Each row was made from one walk, in order. Every step used is in the known rows, and no mark comes twice. Write each row's walk.
Known rows:
V > T > A: [ 25  40   1   5  47 -27  39   9 -11   1   7  -7 -24 -36 -38  21  32  -6
 -13  12 -36 -23]
J > T > V: [ 11  23  33  -7  43   6   0  12  -2  41   8 -30 -57 -21  25 -24  34   7
  22   5 -30 -42]
K > H: [ 10 -24  -3  10  -9  -4 -54 -12   6 -24 -46 -16   4 -26  31 -15  13  -8
 -38  17 -15  20]
A > X > T > V: [ 16  13  37 -33  69  28   0 -27  17  30  28  -7  16  -9 -20 -12  24 -14
   8   1 -26 -61]
V > J > T > X: [  7  17  36  -1  53  -1 -26  -3 -24  41 -21  40 -19 -13  -4  15   3  -2
  -6  25 -13  -5]
J > T > A: [ 10  30  20  18  31  -9  19  19 -23  28   4 -32 -73 -32   4  -2  23  -3
 -10  12 -41   5]
V > J > T > A > K: [ 11  37  23   8  33 -16  -4  14 -32  27  -2  22 -62 -17   3  32  -5  -3
 -13   9  -5  13]
H > K > A > X > T > V: [ 41  12 -11 -41  12  13   1  12 -17  -2  34 -11  22  12  26  11  10  12
 -24   2  -2 -30]
K > A > T > X: [ 14  29 -19 -15   8  -2  13 -16  -6  17  13   1 -14 -36  10  41  10 -13
 -22   1  -5 -55]
K > H > A > X > T > V: [ -9 -20   5  -9  23   7 -18 -46  27  10 -17 -13  53  10  31 -18  13   2
  -7  35   0 -18]
X > T > V: [ 25  22   3  -6  64  -5  -7 -25  -9   5  -3  10 -10 -15   2   3  11   7
   5 -19 -33 -52]
T > X: [ 16   8  15 -23  22  35 -47 -13   0  21 -25  -7  11 -44   6 -27  25 -17
   0  31  -2 -28]
X > A > T: [ 20  28  10  12  39 -29  33 -23  12   8 -16  -1 -38  13  17  31 -18  10
  -9  -5 -27 -35]
V > T > A > K: [ 30  38  -2   6  29 -26  23  21  -6   3  26  -8 -31 -27 -22  23  31 -10
   1   4 -12 -19]
A > T > X: [ 27   8  -7 -11  35   6 -30  19  14  26   8  -1 -40 -31   0   8  52 -22
  -3  -4 -23 -67]
H > K: [ 52  -9 -18 -12   0   3 -30  42 -27 -18  -5 -20 -25   1  28 -17  13  14
 -35  -1 -16  -7]
X > T > A: [ 26  30 -11  18  53 -20  13 -20 -31  -7  -6   8 -27 -27 -21  25   0  -4
 -25 -14 -42  -7]
T > A > X: [ 11  46  20 -26  24  25  22   0  -4  12  10 -51 -44 -56 -14  -1  21 -23
 -20  19 -17 -11]
T > V: [ 16  42  14 -38  25  26 -11  -3   8  11  -9 -41 -45 -46  31 -26  25   3
  16   0  -3 -64]
X > A > K > H: [ 14  12  14  13  -9 -19 -13 -32  17  -9 -24  -7  -4  24  56   9 -36   7
   2  10  24  21]
X > A > K: [ 20  28  18  10   2 -14  10 -28   7   1 -13 -10 -27  17  42  11 -43   9
   8   1  17  -1]
J > T: [ 15  -1  25  25  34 -10   0  13 -17  35  -2 -14 -56 -14   7 -15  17   2
  -6   5 -46 -11]

Which walk is each row?
[ 18  45  16  -9  43 -19  35 -24  23  14  -8 -11 -38   9  31  25  -5  13
  11  -5 -16 -57] => X > A > T > V
[ -8 -32   1   5  20   1 -18 -46  22   7 -23  -6  53  14  23 -14   5   1
 -22  34  -8  -1] => K > H > A > X > T
[  7  24  40   1  45  -6 -23  -9 -14  42 -11  43 -15   7  12  23 -11   1
   8  24   7   4] => V > J > T > X > A > K
[ -2  -1   9  -2  56   9  41 -52   5  44   7   0  27  17  -7 -11 -13  10
  -3  26 -16 -51] => H > A > X > T
[  8  21   8 -16  30   7  34 -47 -11  18  22   3  27 -18 -13  31 -17  -9
 -27   5 -16 -35] => K > A > X > T
[ 12  54  23 -43  37  18 -14  -8  -4  14 -16  -6 -41 -39  22  -1  11   5
   9   4   8 -56] => T > V > J
[ 24  20  20  -5  51 -14   3 -15  16  24   6  22  39   5 -16  10  23  -4
  26  28  -3 -34] => V > T > X > A > K
[ 42   1 -16 -26   8   5   1  12 -25  -6  28  -3  22  16  17  15   1   9
 -37   2 -10 -16] => H > K > A > X > T
[ 18  -4  32 -13  65  17   2 -27   6  26  21   2  15  -5 -33  -5  11 -17
 -11   1 -37 -40] => A > X > T
[ 10  11  21 -16   7  20 -47 -33  21  14 -24  -1  37  -2  41 -10   2  -9
  20  38  33   1] => T > X > A > K > H
[  5  -1  37  10  26   1 -32  -9  10  43  -4  -2   5  13  37 -15  20  -2
  24  33  -5   9] => J > T > X > A > K > H
[ 14  23  24 -18  15  21 -34 -30  15  24 -17  -2  21  -7  31 -11  -3  -6
  24  33  29 -13] => T > X > A > K
[ 24  11  15  -8  57  -5  -6  -1   3  22   0  19  32 -22 -33  -2  44 -11
   9  28 -24 -44] => V > T > X
[-11 -28   4  -1   6   9 -21 -39  25   8 -27 -19  43   3  30 -23   7  -1
 -21  41  -1  -1] => K > H > A > X
[ 45  22 -31 -33   0  -8  -3  37 -23  -6  25   0 -21   7  38  35  12  16
 -32  -9   1 -38] => H > K > A > T > V > J
[ 15  50  20 -12  50 -22  31 -25  18  15 -13   6 -37  11  27  37 -13  14
   8  -3 -13 -54] => X > A > T > V > J
[ 16  34 -14  -2 -27   1 -25  16  -5 -18   1 -46 -57 -45  34   7  15 -19
 -17   7  23  27] => T > A > K > H
[ 29  27 -15  18  35 -19  -1  -9 -27  -5  12   4 -38 -17  -5  27  -2  -7
 -13 -20 -19  -1] => X > T > A > K
[  5  37  38  -3  54  -6   7   4 -26  36  -3  19 -43 -19 -14  28   1  -5
 -18  19 -21   3] => V > J > T > A > X
[ 44   5 -28 -17 -17  -2  -4  24 -35 -18   6 -15  -5  -1  34  12  -6  18
 -44   2  -5  -7] => H > K > A
[ 24  39  -2 -26  44  -6  -8  22  12  22  15   0 -75 -26  13  28  40  -7
   2 -22 -16 -88] => A > T > V > J
[ 21 -16  -9   7 -39   0 -72  14  12 -16  -4 -23 -26 -10  54 -13   5 -16
  -5  -4  33  15] => A > K > H
[ 21  37  18 -11  58 -12  41   6   2  16  25 -11  -5 -29 -48  17  39 -15
  -7  19 -33 -31] => V > T > A > X
[ 10  10  40   7  35   4 -15  -6   3  51   3  -2 -11   7  25 -13  15   0
  29  28  -8  -4] => J > T > X > A > K
[-12 -15   9 -12  30   4 -20 -49  24  13 -21   4  56  14  29  -5   7   4
 -10  37   3 -12] => K > H > A > X > T > V > J
[  6  11  43   7  49   3  -7 -13   0  49  -9  -1  -4   2  16 -15  15   3
  20  33 -26  -7] => J > T > X > A
[ -1 -25 -21  15   0 -15 -22 -21  20   0 -29 -11   9   2  38  -2  16   3
 -26  22  -8 -14] => K > H > A > T
[ 39  19  -8 -44  17   9  -1  10 -22   0  30   4  24  16  21  23   3  13
 -26   4   3 -28] => H > K > A > X > T > V > J
[  5  25  42   0  56  -8 -12 -16 -20  42 -25  44 -10   1   1  22 -10   4
   0  29 -11   1] => V > J > T > X > A
[  4  13  37   3  35 -10 -37 -12  -8  33 -21  43   1  12  20  23  -5  -1
   3  30  10  18] => V > J > T > X > A > K > H
